Known rows, with every way that one mark hangs from another
nipez[guvuge[sifan]]: [-1.85  0.98  2.31 -0.26 -0.36  0.43  1.03  0.64  1.07  0.66  0.56  0.14
  0.68 -0.86 -0.16 -0.89  0.79 -0.98  0.83  0.35 -0.54  0.35 -0.95 -0.42
 -0.04  1.33 -0.10  0.77 -0.05  0.06  2.22  0.96 -2.28]
radagu[guvuge[rupep[barud] sifan]]: [-0.29 -0.91  3.05 -0.21  0.74 -0.71 -0.06 -1.55 -0.37  0.04 -1.38  0.50
  1.83  1.25 -0.42 -0.82 -0.33 -0.35 -0.53 -2.19 -0.60  0.54  1.32  0.33
  0.27 -0.61  1.11 -1.78  0.92 -0.35 -3.93  0.42  0.95]
lisulus[budit sifan[guvuge]]: [-3.37  2.35 -3.89  0.30 -3.92  3.57  4.16  2.01  4.77 -0.34  2.88  1.54
 -2.18 -2.54 -0.35 -1.75  0.34 -1.65  0.25  1.41  1.15  1.42 -1.72 -1.97
 -0.86  4.14 -1.19  0.39 -1.22 -0.45  1.36  0.26 -2.87]
barud[rupep[guvuge[nipez radagu sifan[lisulus[budit]]]]]: [ 1.18  0.91 -0.82  0.72  1.75 -0.98 -0.93  0.63 -1.49 -0.11 -0.90 -0.44
  0.13 -0.08  1.13  1.11  0.01  1.54 -0.02  0.42 -0.12 -1.00  2.74  2.29
  0.75 -0.94 -0.41  1.45  0.02 -0.59  2.70 -1.03  0.96]
barud[rupep[guvuge[sifan[lisulus]]]]: [-1.13  0.62  1.42  0.24  0.71  0.53 -2.03  0.43  0.12  1.39  0.37 -0.84
 -0.01 -1.11  0.21 -0.16  0.70  0.35  0.36  0.30 -1.00 -0.73  0.67  0.39
  0.41  0.51  0.07  1.54 -0.82  0.71  3.60 -0.68 -1.69]
sifan[guvuge[nipez radagu rupep[barud]] lisulus[budit]]: [ 2.07 -1.00 -3.88  0.87 -0.05 -1.31  1.06 -0.31 -0.96 -1.56 -0.46  0.37
 -0.64  0.86  0.55  1.28 -0.64  1.53 -0.27 -0.26  1.36 -0.51  2.45  0.54
 -0.05 -1.48 -0.23 -0.58  0.08 -0.57 -2.43  0.02  2.54]
nipez[barud guvuge[sifan]]: [-0.49 -0.37  3.93 -1.35  0.81 -0.46 -0.51 -0.08 -0.33  1.11 -0.40 -0.52
  1.05 -1.20 -0.64 -1.34  1.46 -1.21  0.74 -0.24 -1.03 -0.02 -2.46 -0.49
  0.01  0.28  0.16  0.11  0.23  0.56 -0.01  0.33 -1.59]
rupep[barud]: [-1.17 -1.05  1.60 -0.99 -2.24  1.11 -0.83 -0.25  1.42  0.74  0.27  0.25
 -0.34 -0.87 -1.23 -1.92  1.09 -2.13 -1.18 -0.16  0.84  0.12 -3.17 -2.71
 -0.32  0.79 -0.42 -1.11 -1.48  1.12 -2.92  0.44 -0.31]
budit[lisulus[sifan[guvuge[rupep[barud]]]]]: [-1.47  0.04 -1.74 -0.43 -1.87  1.88  1.18  0.19  2.10  0.44  2.43  0.50
 -0.76 -1.04 -0.97 -1.20  0.26 -0.35  0.51  0.46  0.23  0.70 -3.61 -2.09
 -1.09  2.83 -0.75 -0.25 -0.66 -0.27 -0.52  0.11 -2.46]
sifan[guvuge[radagu] lisulus]: [-1.75  1.47 -5.05  1.31 -2.02  1.33  3.13  1.23  2.37 -0.88  1.66  0.05
 -1.81 -0.03  0.18  0.32 -0.92 -0.03 -0.97  1.01  0.98 -0.11 -0.49 -0.15
 -0.45  0.94 -0.25  0.75 -0.37  0.44  4.78  0.54 -1.55]
guvuge[nipez radagu rupep[barud]]: [ 2.56 -1.90  1.56 -0.48  1.07 -2.06 -1.68 -1.65 -3.02 -0.91 -1.80  0.03
  0.42  2.26 -0.13  1.32 -0.43  0.67 -0.51 -0.82  0.82 -0.60 -0.15 -0.52
 -0.03 -2.57  0.26 -0.94  0.92 -0.13 -3.87  1.00  3.08]
sifan[guvuge lisulus]: [-2.96  0.75 -3.43  0.95 -3.17  2.47  2.60  0.86  3.74 -0.28  2.49  0.16
 -1.50 -1.00 -0.31 -0.65 -0.08 -1.28 -0.09  0.91  0.57  0.53 -0.18 -1.66
 -0.57  2.04 -0.24  0.09 -1.38  0.95  2.65  0.72 -2.14]
sifan[lisulus[budit]]: [-2.74  0.48 -2.79  0.50 -4.79  3.32  1.30  1.89  4.80  0.40  1.94  1.19
 -1.47 -1.61 -0.09 -1.53 -0.07 -2.68 -0.20  1.64  1.49  1.39  0.02 -1.78
 -0.11  2.78 -1.24 -0.85 -2.96  0.79 -0.59 -0.54 -0.55]
lisulus[budit sifan[guvuge[radagu]]]: [-2.20  3.09 -5.50  0.73 -2.77  2.48  4.74  2.31  3.45 -1.00  2.14  1.40
 -2.46 -1.53  0.18 -0.80 -0.48 -0.60 -0.56  1.55  1.57  0.70 -1.95 -0.44
 -0.76  2.98 -1.16  0.97 -0.25 -0.89  3.45  0.09 -2.08]
guvuge[nipez radagu rupep[barud] sifan[lisulus]]: [ 2.09 -1.27  0.02  0.79  1.61 -2.27 -2.41 -0.57 -2.73 -0.15 -1.48  0.02
  1.12  2.10  0.88  1.91 -1.17  2.84  0.83 -0.90  0.18 -0.25  2.30  1.68
  0.45 -1.77  1.36 -0.32  0.84 -0.49 -1.12 -0.40  2.43]
nipez[barud[rupep] guvuge[radagu sifan[lisulus[budit]]]]: [ 1.04  0.16  0.37 -0.38  1.85 -1.43 -1.53  1.12 -1.16  0.89 -1.37 -0.67
 -0.08 -1.56  0.33 -0.60  1.04  0.21 -0.71  0.27 -0.70 -1.04 -0.79  2.30
  0.71 -0.83 -0.51  0.97 -0.06  0.14  2.18 -2.07  0.04]
lisulus[budit sifan]: [-2.92  1.79 -1.88 -0.08 -4.51  3.83  1.72  2.20  4.65  0.53  2.35  1.79
 -1.89 -2.18 -0.27 -1.80  0.11 -2.32  0.39  1.83  1.24  1.92 -2.24 -2.35
 -0.51  3.95 -1.26 -0.19 -1.99  0.01 -0.40 -0.29 -1.59]
rupep[barud guvuge[nipez]]: [ 1.69 -1.56  3.59 -0.99  0.50 -0.44 -1.79 -1.73 -1.70  0.38 -0.03 -0.72
  0.43  0.30 -0.66 -0.19  1.15 -0.53 -0.09 -0.16 -0.05 -0.58 -1.33 -2.59
 -0.20 -1.42 -0.06 -0.20 -0.64  1.02 -3.89  1.37  0.77]
radagu[guvuge[nipez[barud[rupep]] sifan[lisulus[budit]]]]: [ 0.34 -1.11  1.67 -0.07  0.80 -0.34 -1.39 -0.94  0.06  0.27 -1.49 -0.13
  1.51 -0.30 -0.24 -0.98  0.25 -1.03 -0.87 -1.33 -1.16  0.64  3.06  1.44
  0.88 -0.78  0.54 -1.83 -0.04 -0.06 -3.56 -1.70  1.76]
lisulus[budit sifan[guvuge[nipez[barud] rupep]]]: [ 0.60 -0.50 -0.58 -0.68 -0.66  0.45  1.06 -0.35  0.26 -0.88  0.62  0.74
 -0.74 -0.64 -0.25  0.07  0.31 -0.25  1.65  0.06  0.24  0.97  0.27 -1.30
 -0.57  0.73 -0.22 -0.74  0.43 -0.86 -4.24  0.35  0.48]

Rows
[ 1.42 -1.11 -1.29 -0.05  1.79 -1.59 -1.10 -1.03 -2.12 -0.67 -0.88 -1.51
 -0.75  0.27 -0.38  0.86  0.31  0.77 -1.31 -0.35 -0.44 -1.43 -0.17  0.64
  0.03 -2.33  0.30  0.25  0.84  0.61  1.13 -0.30  0.96]  sifan[guvuge[nipez[barud[rupep]] radagu] lisulus]
[ 2.39 -0.20  0.37  0.68  2.14 -1.70 -1.98 -0.40 -2.74  0.43 -0.49 -0.75
  0.79  1.15  0.82  1.45 -0.36  2.70  0.39 -0.05 -0.23 -1.05  0.76  1.06
  0.37 -1.71  1.00  1.06  0.34  0.24  1.04 -0.22  0.71]  rupep[barud guvuge[nipez radagu sifan[lisulus]]]
[ 1.48  0.46  0.76 -0.06  0.66 -0.39  0.55 -0.73 -1.50 -0.82  0.06 -0.47
 -0.22  1.44  0.26  1.36 -0.37 -0.07 -0.35  0.78  0.42 -0.62 -0.43 -0.86
 -0.22 -1.61 -0.30  0.87  0.46  0.34  0.90  1.76  0.69]  rupep[guvuge[nipez radagu]]
[-0.06  1.33 -0.19  0.67  1.85 -0.51 -1.45  0.75 -1.17  0.73 -0.37 -0.94
 -0.38 -0.23  0.76  0.84 -0.08  1.52 -0.44  0.38 -0.61 -1.40  0.43  1.86
  0.52 -0.59  0.07  2.10  0.14  0.37  5.73 -0.84 -0.95]  barud[rupep[guvuge[radagu sifan[lisulus]]]]
[-2.75  1.18 -0.72  1.43 -1.90  2.03  1.75  0.47  3.34  0.36  1.16  0.68
  0.71  0.42  0.20 -0.78 -1.22 -0.94 -0.28 -0.20 -0.65  1.58  2.10  0.47
  0.28  1.64  0.94 -0.91 -0.50  0.43  1.42 -0.14 -1.21]  radagu[guvuge[sifan[lisulus]]]
[-0.33  0.72 -3.32 -0.04 -0.80  0.78  1.90  0.54  0.74 -0.22  1.66  0.39
 -1.04  0.05 -0.39 -0.26 -0.53  0.76 -0.39  0.58  0.64 -0.01 -4.00 -0.63
 -0.97  1.71 -0.63  0.38  0.26 -0.73  1.51 -0.08 -1.71]  budit[lisulus[sifan[guvuge[radagu rupep[barud]]]]]
[ 0.96  1.09 -0.77  1.23  1.24 -0.63 -0.09  0.44 -1.27 -0.05  0.34 -0.46
  0.48  1.42  1.25  1.98 -1.11  2.19  1.04  0.77 -0.23 -0.33  2.08  1.31
  0.30 -0.82  0.72  1.45  0.49 -0.01  3.65  0.36 -0.09]  rupep[guvuge[nipez radagu sifan[lisulus]]]
[-0.31 -0.19  1.21  0.16  0.05  0.37 -1.87  0.28  0.15  1.67  0.73 -0.49
  0.37 -0.79  0.09 -0.61  0.63  0.78  0.65  0.10 -0.30 -0.41 -0.62 -0.57
  0.19  0.62  0.48  0.69 -1.28  0.95  0.43 -0.55 -1.27]  rupep[barud guvuge[sifan[lisulus]]]
[ 1.02 -1.37  1.07  0.35  0.28 -0.46 -0.19 -1.02  0.04 -0.40 -1.08  0.63
  1.91  1.33  0.50  0.29 -1.01 -0.39  0.85 -1.30 -0.71  1.50  4.77  1.35
  0.67 -0.92  0.94 -2.45  0.38 -0.54 -5.52 -0.78  2.62]  radagu[guvuge[nipez[barud] rupep sifan[lisulus[budit]]]]
[ 1.21 -1.02  0.96 -0.23  2.28 -1.92 -3.42 -0.44 -2.60  0.50 -2.00 -1.11
  0.73  0.50  0.08  0.73  0.08  1.22 -0.36 -0.79 -0.83 -0.85  0.34  2.10
  0.67 -1.81  0.84  0.08  0.86  0.12  0.98 -1.39  1.36]  guvuge[nipez[barud[rupep]] radagu sifan[lisulus]]
[-1.71  1.31 -1.66  0.44 -1.77  1.89  2.33  0.17  1.93 -0.66  2.48  0.60
 -1.12 -0.47 -0.33  0.11 -0.18  0.00  1.14  0.87  0.10  1.11 -0.78 -2.03
 -0.89  2.04  0.22  0.53  0.23 -0.22  1.12  1.44 -1.95]  lisulus[sifan[guvuge[nipez]]]
[ 0.68 -0.79  0.86  0.22  0.01 -0.69 -1.29  0.57 -0.02  0.93 -0.30  0.58
  0.68 -0.87  0.60 -0.37  0.59  0.52  1.43  0.00 -0.09  0.16  1.45  0.44
  0.42  0.30 -0.12 -0.11 -0.99 -0.13 -2.14 -0.92  0.40]  nipez[guvuge[rupep[barud] sifan[lisulus[budit]]]]
[ 1.29  0.54  2.49 -0.31  3.44 -2.09 -1.30 -0.81 -3.41 -0.25 -1.71 -1.05
  0.87  0.77  0.35  1.20  0.37  1.52 -0.43 -0.52 -0.73 -1.60  0.82  1.62
  0.45 -1.96  0.16  1.59  1.56 -0.60  2.97  0.55  0.38]  barud[rupep[guvuge[nipez radagu sifan]]]
[ 1.18 -1.11  0.86 -0.60  0.05 -1.06 -1.05 -0.54 -1.42 -0.31 -1.33  0.23
 -0.38  1.17 -0.33  0.18 -0.22 -0.15 -1.17 -0.56  1.02 -0.65 -1.70 -0.65
 -0.15 -1.40 -0.28 -0.65  0.17  0.12 -2.29  0.49  1.80]  guvuge[radagu rupep[barud]]
[ 1.21 -0.75 -2.73 -0.14  0.63 -0.98  0.15 -0.19 -0.83 -0.97 -0.91 -0.80
 -1.02 -0.73 -0.23  0.08  0.63 -0.08 -1.50 -0.12  0.35 -1.05  0.46  0.86
  0.18 -1.50 -0.65 -0.19  0.04 -0.01 -0.25 -0.96  1.40]  sifan[guvuge[nipez[barud[rupep]] radagu] lisulus[budit]]
[ 0.56 -2.32  4.19 -1.91  0.72 -0.67 -3.24 -1.71 -1.58  0.37 -1.49 -0.98
  0.34 -0.38 -1.46 -0.91  1.60 -1.96 -0.88 -0.84 -0.55 -0.49 -1.71 -1.60
  0.10 -1.56 -0.23 -1.15 -0.08  0.94 -3.81  0.14  1.31]  guvuge[nipez[barud[rupep]]]
[ 1.17 -1.69  4.46 -0.66  1.98 -1.51 -0.53 -2.35 -1.86 -0.57 -1.92 -0.03
  2.61  2.21 -0.32  0.36 -0.59 -0.42  0.55 -2.29 -1.30  0.88  2.80  0.76
  0.34 -1.93  1.49 -2.18  1.95 -0.54 -5.21  0.79  2.08]  radagu[guvuge[nipez[barud] rupep sifan]]
[-0.33  1.22 -3.66  0.61 -0.72  0.82  2.93  0.36  0.70 -1.25  2.03  0.52
 -0.66  1.20  0.19  1.37 -1.51  1.03  0.88  1.07  0.35  0.79 -0.96 -0.20
 -0.97  1.39 -0.44  0.55  1.07 -1.29  2.64  0.97 -1.18]  budit[lisulus[sifan[guvuge[nipez radagu rupep]]]]
[ 0.20 -0.06  2.23  0.31  1.73 -0.50 -2.69 -0.56 -1.42  0.80 -0.05 -1.03
  0.71 -0.08  0.41  0.93  0.50  1.30  1.03  0.04 -1.23 -0.66  2.47  0.50
  0.53 -0.67  0.55  1.22 -0.16  0.35  1.92 -0.19 -0.36]  barud[rupep[guvuge[nipez sifan[lisulus]]]]
[ 1.75 -0.16 -0.21  0.09  1.38 -1.49 -0.51  1.06 -1.22  0.22 -1.09  0.07
  0.27 -0.04  1.11  0.73 -0.25  0.82  1.06  0.36 -0.21 -0.18  0.97  2.16
  0.47 -0.90 -0.10  0.27  0.27 -0.36  0.21 -1.14  0.90]  nipez[barud guvuge[radagu rupep sifan[lisulus[budit]]]]
[ 0.49  1.01 -3.64  0.19 -0.80  0.27  2.14  0.91  0.42 -0.90  0.47  1.19
 -1.77 -0.66  0.20 -0.09 -0.26  0.98 -0.32  0.24  1.40 -0.07 -1.53 -0.15
 -0.59  0.95 -0.70  0.35  0.32 -1.11 -0.74 -0.22  0.09]  lisulus[budit sifan[guvuge[radagu rupep[barud]]]]
[ 2.00  0.06 -0.50  0.04  1.23 -0.92 -0.65  0.59 -1.35  0.18 -0.59 -0.43
  0.56  0.06  0.99  0.76 -0.13  1.02  0.75  0.43  0.10 -0.28  1.16  1.53
  0.51 -1.06  0.07  0.43 -0.07 -0.30 -0.17 -0.98  1.07]  rupep[guvuge[nipez[barud] radagu sifan[lisulus[budit]]]]
[-0.73  1.68  0.74  0.15  0.80 -0.62  1.64  0.96 -0.22 -0.03 -0.19  0.02
  0.38  0.11  0.40  0.13  0.00  0.11 -0.08  0.44 -0.22 -0.28 -1.15  1.05
  0.02  0.23 -0.01  1.35  0.96 -0.30  4.34  0.80 -1.56]  nipez[guvuge[radagu sifan]]
[-1.65  1.14  0.15  0.67 -0.91  1.52 -0.07  0.99  1.68  1.13  1.61 -0.20
  0.01 -0.65  0.50 -0.09 -0.06  0.13  1.26  0.87 -0.37  0.31  0.59 -0.36
  0.09  1.52  0.24  1.11 -1.09  0.69  3.16  0.03 -2.15]  rupep[guvuge[sifan[lisulus]]]
[ 0.42 -1.53  2.69 -0.37 -0.37 -0.06 -0.20 -2.03 -0.01 -0.29 -0.81  0.41
  0.68  1.46 -0.82 -0.73 -0.31 -1.65 -1.42 -1.44 -0.21  0.50  0.24 -1.46
 -0.07 -1.24  0.41 -2.13  0.14  0.64 -5.40  0.92  1.74]  radagu[guvuge[rupep[barud]]]
[-1.71  0.30  1.95  0.33 -0.15  0.40  1.77 -0.80  1.15 -0.55 -0.56  0.85
  1.53  1.33 -0.01 -0.27 -1.10 -0.97  0.08 -1.39 -0.61  1.16  2.58  0.61
  0.17  0.38  0.81 -1.30  1.00 -0.59 -1.17  0.98  0.20]  radagu[guvuge[rupep sifan]]
[-3.36  1.15 -2.44  0.73 -3.70  2.65  1.41  2.31  4.43  0.72  1.37  1.29
 -0.28 -1.88  0.38 -1.51 -0.08 -1.39  0.58  0.86  1.05  1.43  1.30 -0.04
  0.21  3.34 -0.58 -0.41 -2.15 -0.15  0.97 -1.07 -1.32]  guvuge[sifan[lisulus[budit]]]
[ 0.32 -1.36  4.95 -1.08  2.42 -1.42 -1.69 -2.33 -1.84  0.10 -2.38 -0.81
  2.25  0.65 -1.00 -0.90  0.64 -1.10 -1.17 -2.31 -1.88  0.03  1.13  0.88
  0.57 -1.83  1.07 -1.62  1.54 -0.03 -3.18 -0.11  1.23]  radagu[guvuge[nipez[barud[rupep]] sifan]]
[ 1.34 -2.62  3.73 -1.43  0.14 -0.84 -2.04 -1.82 -1.55 -0.27 -1.10 -0.25
  0.72  1.17 -0.73  0.38  0.35 -1.38  0.87 -0.74 -0.12  0.41  0.01 -1.82
 -0.15 -1.63  0.22 -1.68  0.29  0.46 -5.86  1.07  2.08]  guvuge[nipez[barud] rupep]
[ 1.12  0.40  0.04 -0.49  1.77 -0.86 -1.86  0.91 -1.29  0.97 -1.31 -0.87
 -0.30 -1.50  0.44 -0.49  0.91  0.33 -0.82  0.18 -0.27 -1.34 -0.34  2.00
  0.72 -0.87 -0.58  1.10 -0.40  0.12  1.81 -2.15  0.21]  nipez[barud[rupep[guvuge[radagu sifan[lisulus[budit]]]]]]
[-4.15  2.11 -3.53  0.11 -3.91  4.05  3.84  1.67  5.08  0.35  4.14  0.73
 -1.46 -1.88 -0.94 -1.86  0.04 -1.87  0.22  1.81  0.40  1.51 -4.09 -2.43
 -1.26  4.76 -1.20  0.37 -1.31 -0.17  3.56  0.44 -4.56]  budit[lisulus[sifan[guvuge]]]
[-0.21  1.63 -1.67  0.53  0.67  0.10 -0.30  1.57  0.07  0.51 -0.40 -0.28
 -0.57 -1.16  0.90  0.00  0.15  0.74 -0.72  0.71  0.21 -1.02  1.00  2.06
  0.63  0.26 -0.82  1.69 -0.66 -0.28  4.28 -1.51 -0.43]  barud[rupep[guvuge[radagu sifan[lisulus[budit]]]]]
[ 2.61 -1.03  2.16 -0.58  1.74 -2.13 -1.09 -0.94 -2.84 -0.23 -1.29 -0.28
 -0.11  1.22 -0.04  0.78  0.26  0.42 -0.60 -0.07  0.04 -1.17 -1.82 -0.54
 -0.12 -2.40 -0.20  0.27  0.74  0.45 -1.31  0.98  1.22]  nipez[guvuge[radagu rupep[barud]]]
[ 1.73 -1.62  2.69 -1.46  1.79 -1.74 -2.51 -1.42 -2.85 -0.28 -2.26 -1.11
 -0.07  0.59 -0.94  0.10  0.80 -0.85 -1.74 -0.70 -0.17 -1.09 -1.93 -0.14
  0.19 -2.62 -0.25 -0.50  0.85  0.55 -1.64 -0.05  2.01]  guvuge[nipez[barud[rupep]] radagu]
[ 1.07 -2.15 -0.26 -0.07  0.15 -0.61 -0.55 -1.43 -0.77 -0.71  0.20 -0.66
 -0.06  0.85 -0.22  1.11 -0.11  0.21  1.36 -0.48 -0.32  0.09  1.80 -1.06
 -0.29 -1.33  0.74 -0.93  0.26  0.58 -3.02  0.79  1.00]  sifan[guvuge[nipez[barud] rupep] lisulus]
[-0.91  0.70 -0.02  0.09  0.20 -0.52  0.84  0.56 -0.31 -0.50 -1.07  0.59
  0.45  1.09  0.52  0.71 -0.95  0.49  0.32 -0.52  0.62  0.06  0.52  1.48
  0.08  0.15  0.19  0.17  1.11 -1.04  1.90  0.58  0.23]  guvuge[radagu rupep sifan]
[ 1.14 -0.01 -2.49  0.05  0.22 -0.26  1.19 -0.38 -0.82 -0.75  1.18  0.28
 -0.31  0.95 -0.23  0.90 -0.77  1.68  0.25  0.32  0.32  0.09 -2.33 -0.48
 -0.89  0.47 -0.22  0.11  0.98 -1.05 -0.02  0.41 -0.46]  budit[lisulus[sifan[guvuge[nipez radagu rupep[barud]]]]]
